Every row comes from one small tree of marks. The marks that hang from a mark follow it in brackets, in alphabetical order. Every link used is in the known rows. Which tree was each row made from?
Known rows
nadi(davit(fomib) gadudo kenafes): 7.7  2.2  -17.1  -21.6  10.9  -27.6  -10.7  -17.3  -0.7  -9.6  24.8  22.7  -5.4  -4.0  7.0  11.7  -37.7  -8.5  35.6  0.0  11.5
davit(fomib nadi(gadudo)): -0.6  7.3  -8.8  -5.9  5.6  -16.2  -4.8  -1.0  4.3  -3.8  19.4  1.6  -15.3  -10.8  7.1  -10.8  -26.8  -4.8  14.1  32.9  13.2
neta(kovalo): -13.7  2.2  3.0  3.4  -20.1  16.4  6.9  -5.5  -8.7  36.2  3.4  13.9  -6.1  -5.5  -9.2  8.1  14.8  5.1  -23.7  -0.1  -33.3
nikazir(gadudo(mazo(nufose)) neta): -11.3  -11.6  15.5  15.4  -0.6  11.1  17.8  1.5  -13.0  5.9  -10.9  -3.6  8.9  1.8  -13.0  11.1  25.2  0.2  -12.4  -4.5  -17.4
kovalo(neta): -8.2  1.2  4.4  6.0  -19.4  9.4  10.2  -9.5  -1.9  33.8  -3.4  14.3  -4.7  -7.0  -0.3  16.3  17.7  17.7  -20.0  6.2  -35.7
gadudo(nadi(davit)): 3.6  6.4  -2.0  -7.2  18.2  -1.6  -10.8  -11.6  1.8  11.1  1.5  8.9  -3.6  10.4  3.6  -5.9  -9.8  -2.8  11.4  -12.7  -4.6
nadi(kenafes): 8.1  -4.5  -2.5  -8.2  1.2  6.6  4.0  -13.9  0.1  11.3  -0.3  20.1  1.5  12.7  -1.3  16.9  -8.9  6.6  -13.6  -6.3  -19.7
siti(nikazir(gadudo(mazo nadi) neta)): -6.4  -3.0  29.6  9.0  -31.5  23.9  9.8  20.8  2.1  10.4  -21.9  -22.0  3.4  3.1  14.1  7.7  44.2  4.9  -46.7  3.5  -4.6
gadudo(fomib mazo(nufose) nadi(kenafes)): 3.1  -12.3  -7.4  9.5  28.9  5.4  -5.5  -2.5  5.3  -28.6  -14.7  -15.1  12.2  17.4  -23.0  -12.4  0.0  -2.7  12.1  -33.0  12.2
gadudo(fomib nadi): -0.3  12.3  -7.6  4.3  -1.0  9.7  -9.1  -0.2  13.1  2.7  -11.8  -11.9  -8.5  -1.1  -11.1  -10.0  11.7  -1.5  5.2  5.1  -3.5
davit(fomib nadi(gadudo kenafes)): 7.7  -1.2  -9.4  -16.5  7.4  -19.9  -4.0  -5.4  7.2  -16.9  20.0  4.2  -10.0  -3.3  8.4  2.8  -36.9  -2.2  7.7  19.9  19.8
davit(nadi(gadudo)): 10.7  5.8  -2.9  -4.5  7.9  -12.0  4.9  -1.6  -1.5  1.5  9.0  7.6  -7.6  -8.2  4.5  -2.9  -15.1  1.3  -3.1  13.9  8.2
siti(nikazir(gadudo(nadi) neta(kovalo))): -16.3  4.0  32.0  6.1  -52.7  29.0  14.1  15.5  4.1  31.0  -13.3  -14.6  -12.9  -16.5  7.2  31.4  58.1  6.6  -71.7  8.1  -24.1
nikazir(gadudo(fomib) neta(kovalo)): -22.8  9.4  10.1  6.0  -52.9  16.2  13.1  10.1  -2.9  24.9  -0.3  -14.3  -13.9  -29.8  -11.7  30.4  52.0  1.8  -28.0  19.4  -22.0
nadi(gadudo(mazo)): 4.1  -0.2  -4.3  2.0  1.3  -4.0  7.0  -1.9  -15.1  3.8  -3.8  6.3  9.6  -4.3  -6.5  -14.7  -4.8  -1.5  15.3  -8.0  5.7
siti(nikazir(gadudo(fomib) neta)): -5.7  13.2  12.2  12.6  -42.6  18.6  9.3  22.6  12.8  15.5  -4.4  -6.4  -12.6  -16.0  15.4  34.7  53.3  5.8  -38.3  35.6  -21.8
davit(nadi(gadudo kenafes)): 18.6  -1.7  -3.9  -15.1  9.0  -16.0  5.5  -6.8  -0.2  -11.5  9.5  10.3  -2.6  -1.4  5.8  11.1  -24.3  3.4  -7.5  0.4  15.0
nikazir(gadudo(fomib) neta): -8.2  11.5  4.5  5.2  -34.4  10.5  9.1  6.8  3.6  12.5  -5.2  -10.7  -10.9  -19.3  -5.2  24.8  36.4  1.3  -9.5  27.8  -15.6
siti(nikazir): 4.3  6.6  5.7  10.2  -9.0  17.9  3.1  7.0  7.3  27.2  -0.8  21.3  -4.7  7.8  18.1  11.8  16.4  8.9  -34.1  16.2  -32.9
nikazir(gadudo(mazo)): -7.1  -4.0  8.7  6.4  -7.5  10.0  4.4  0.6  -6.1  12.0  -8.9  -1.9  7.2  -3.3  -1.8  -7.5  3.2  2.3  -2.4  3.9  -13.1
nikazir(gadudo): -2.5  4.2  6.3  2.5  -8.3  9.7  5.9  -8.7  3.2  19.3  -4.3  9.3  -6.2  -11.1  -2.7  11.2  4.3  3.5  -10.1  17.0  -24.7
nikazir(neta): -2.6  3.5  6.4  -0.2  -20.3  13.4  13.1  -2.3  -8.6  29.8  -2.7  9.9  -3.9  6.5  0.0  19.3  22.3  5.4  -21.8  10.2  -27.2
davit(fomib nadi): -9.1  3.8  -4.4  -0.5  6.7  -1.6  -9.6  1.5  9.3  7.9  17.1  0.9  -14.0  6.7  12.2  -10.5  -23.4  0.9  -0.1  37.9  -6.1
mazo(nufose): -0.2  -2.8  -4.5  13.7  25.0  8.6  6.3  -14.8  -0.8  14.1  -1.1  23.3  -1.3  8.6  -16.7  6.1  -0.1  2.0  -1.1  -2.4  -30.1

Which tree is each row?
1.1  -6.0  -14.2  -17.5  13.7  -27.3  -11.9  -7.8  -8.8  -18.3  20.8  11.9  8.4  5.5  7.6  -7.7  -37.8  -9.0  43.9  -12.6  24.2 -> nadi(davit(fomib) gadudo(mazo) kenafes)
11.6  -8.4  -4.3  -9.4  2.0  -8.1  7.5  -6.8  -12.8  -9.8  -2.5  9.9  15.1  3.4  -4.2  -1.1  -14.0  1.0  8.2  -23.5  11.7 -> nadi(gadudo(mazo) kenafes)
4.5  -11.5  4.7  -7.4  8.2  10.1  -1.8  -6.1  -2.2  -6.3  -16.2  -7.8  14.6  23.3  -5.0  -13.5  -7.7  2.8  -8.6  -31.0  6.5 -> gadudo(mazo nadi(kenafes))
9.3  -1.0  -14.1  -4.4  -3.3  -10.1  1.2  2.4  -5.4  -21.0  -1.8  -2.8  9.9  -5.2  -8.2  -3.4  -4.2  -2.1  23.5  -14.7  21.4 -> nadi(gadudo(fomib mazo) kenafes)
-9.9  -4.9  21.5  1.3  -22.0  16.3  10.3  5.4  -6.4  7.4  -21.9  -26.3  5.1  0.3  -5.9  -3.3  27.6  0.3  -19.0  -4.8  0.8 -> nikazir(gadudo(mazo nadi) neta)
18.1  0.7  -11.2  -20.2  13.0  -23.2  -1.4  -18.0  -7.6  -5.5  15.1  29.7  2.2  -1.9  5.0  19.8  -25.1  -2.4  20.1  -19.9  7.2 -> nadi(davit gadudo kenafes)
-14.3  3.8  18.8  8.7  -48.9  26.4  17.3  17.1  -7.0  44.7  2.3  10.0  -8.6  -1.7  12.3  34.5  53.8  10.8  -65.6  10.2  -38.6 -> siti(nikazir(neta(kovalo)))
-0.9  -1.8  0.5  -3.1  20.0  -2.0  -11.9  -3.3  -7.1  2.4  -3.5  -2.4  10.2  20.0  5.4  -24.9  -10.6  -4.1  17.3  -26.0  7.6 -> gadudo(mazo nadi(davit))
2.0  -8.7  -6.7  -12.1  9.1  -19.6  -4.9  3.2  -2.4  -25.8  15.9  -6.9  3.8  4.9  9.7  -15.4  -37.7  -3.5  15.3  6.7  31.5 -> davit(fomib nadi(gadudo(mazo) kenafes))
-2.9  -1.7  21.5  11.8  -11.4  19.9  -0.6  15.0  9.4  5.1  -20.2  -15.2  4.1  0.4  13.1  -8.8  20.5  4.4  -32.3  1.4  -5.0 -> siti(nikazir(gadudo(mazo nadi)))
3.3  -2.4  -9.2  -8.7  16.4  -8.8  -18.1  0.5  2.2  -23.3  -1.2  -12.5  11.2  18.4  2.0  -12.9  -10.1  -4.3  25.8  -32.1  23.5 -> gadudo(fomib mazo nadi(davit kenafes))
-0.3  -4.4  -4.6  -12.5  9.5  -5.7  -8.7  -3.5  11.2  -5.3  18.0  3.6  -9.9  14.6  13.6  2.5  -33.0  2.2  -6.7  23.4  -0.1 -> davit(fomib nadi(kenafes))
0.4  -4.9  3.6  -2.3  -6.2  6.4  -6.9  3.2  10.8  -23.5  -18.8  -28.7  6.7  -2.0  -9.2  -7.3  4.8  -1.3  2.8  -14.1  17.1 -> nikazir(gadudo(fomib mazo nadi(kenafes)))
6.9  -2.2  -0.2  0.2  9.6  -11.4  4.2  7.7  -10.4  -7.6  5.2  -3.7  5.4  1.0  5.3  -21.8  -15.0  0.4  6.2  1.9  20.1 -> davit(nadi(gadudo(mazo)))
9.5  13.2  -13.2  1.2  2.2  -13.8  -1.9  8.1  6.4  -11.6  10.0  -4.7  -11.3  -16.1  0.9  -4.9  -4.9  -1.8  12.5  22.7  17.6 -> davit(nadi(gadudo(fomib)))
-8.3  -3.1  1.6  20.1  18.5  8.1  -3.8  2.4  9.0  -20.5  -19.3  -25.6  4.2  -6.5  -24.9  -18.4  13.7  -5.8  15.9  -9.9  6.3 -> nikazir(gadudo(fomib mazo(nufose) nadi))
3.8  8.0  14.4  0.4  0.4  4.4  -9.6  3.6  14.5  9.1  -1.9  4.8  -8.9  -2.6  22.4  12.3  10.6  0.3  -20.9  5.1  -9.8 -> siti(nikazir(gadudo(nadi(davit))))
-5.6  2.3  -13.9  -6.3  12.2  -24.1  -12.1  -2.8  -11.9  -5.0  20.7  9.1  3.8  -2.2  6.6  -20.8  -29.4  -11.1  50.9  1.0  17.2 -> nadi(davit(fomib) gadudo(mazo))
-4.5  4.3  -4.8  8.9  0.3  12.2  -9.2  8.2  3.4  -5.4  -15.7  -23.5  6.4  7.2  -9.3  -28.9  9.8  -2.0  14.6  -8.5  9.4 -> gadudo(fomib mazo nadi)
13.5  -17.7  -2.9  0.4  37.6  -17.6  8.3  -3.5  -9.2  -30.3  5.6  4.7  13.4  10.4  -6.3  -5.4  -25.3  -0.7  4.0  -23.1  23.4 -> davit(nadi(gadudo(mazo(nufose)) kenafes))
-8.8  4.2  -1.1  11.4  -13.3  8.5  -1.5  9.3  1.5  -1.4  -7.8  -14.3  3.3  -11.5  -5.4  -10.0  13.7  -0.2  12.0  11.8  -3.8 -> nikazir(gadudo(fomib mazo))
-6.9  -5.5  -15.2  4.8  37.3  -25.8  -9.2  -8.2  -10.8  -16.1  20.4  15.2  5.9  1.1  -6.6  -17.6  -29.6  -12.9  55.6  -9.3  13.5 -> nadi(davit(fomib) gadudo(mazo(nufose)))
9.3  -8.7  -16.0  7.1  23.2  -12.5  4.2  -3.2  -4.9  -31.9  -1.8  3.1  12.9  -2.0  -22.0  -0.3  -5.1  -4.5  28.4  -25.3  17.4 -> nadi(gadudo(fomib mazo(nufose)) kenafes)
-8.3  6.8  -7.8  -8.0  15.4  -6.5  -21.9  -10.3  8.6  5.8  11.4  2.6  -10.5  8.7  5.6  -13.8  -22.4  -8.7  26.5  6.3  -0.7 -> gadudo(nadi(davit(fomib)))
-3.1  -11.0  3.1  15.0  31.9  11.4  0.6  -6.0  -4.0  -4.2  -17.2  -5.0  11.5  18.4  -19.8  -24.3  -0.2  -1.3  4.6  -26.9  -4.7 -> gadudo(mazo(nufose) nadi)
17.0  5.6  -13.7  -9.8  4.7  -18.2  -0.5  1.7  7.8  -24.2  11.6  -2.1  -6.7  -9.9  2.2  8.8  -14.9  0.6  7.2  8.3  23.9 -> davit(nadi(gadudo(fomib) kenafes))
3.3  8.9  -18.0  -0.2  7.8  -21.2  -9.2  5.3  -9.8  -12.9  11.7  2.8  6.6  -8.2  1.2  -15.2  -7.4  -9.1  48.7  -10.1  22.7 -> nadi(davit gadudo(fomib mazo))
9.8  -1.9  17.9  -2.9  -11.6  15.7  0.5  0.7  19.9  0.1  -14.6  -0.9  -4.6  0.3  13.3  23.3  13.0  7.0  -45.6  -1.1  -10.1 -> siti(nikazir(gadudo(nadi(kenafes))))
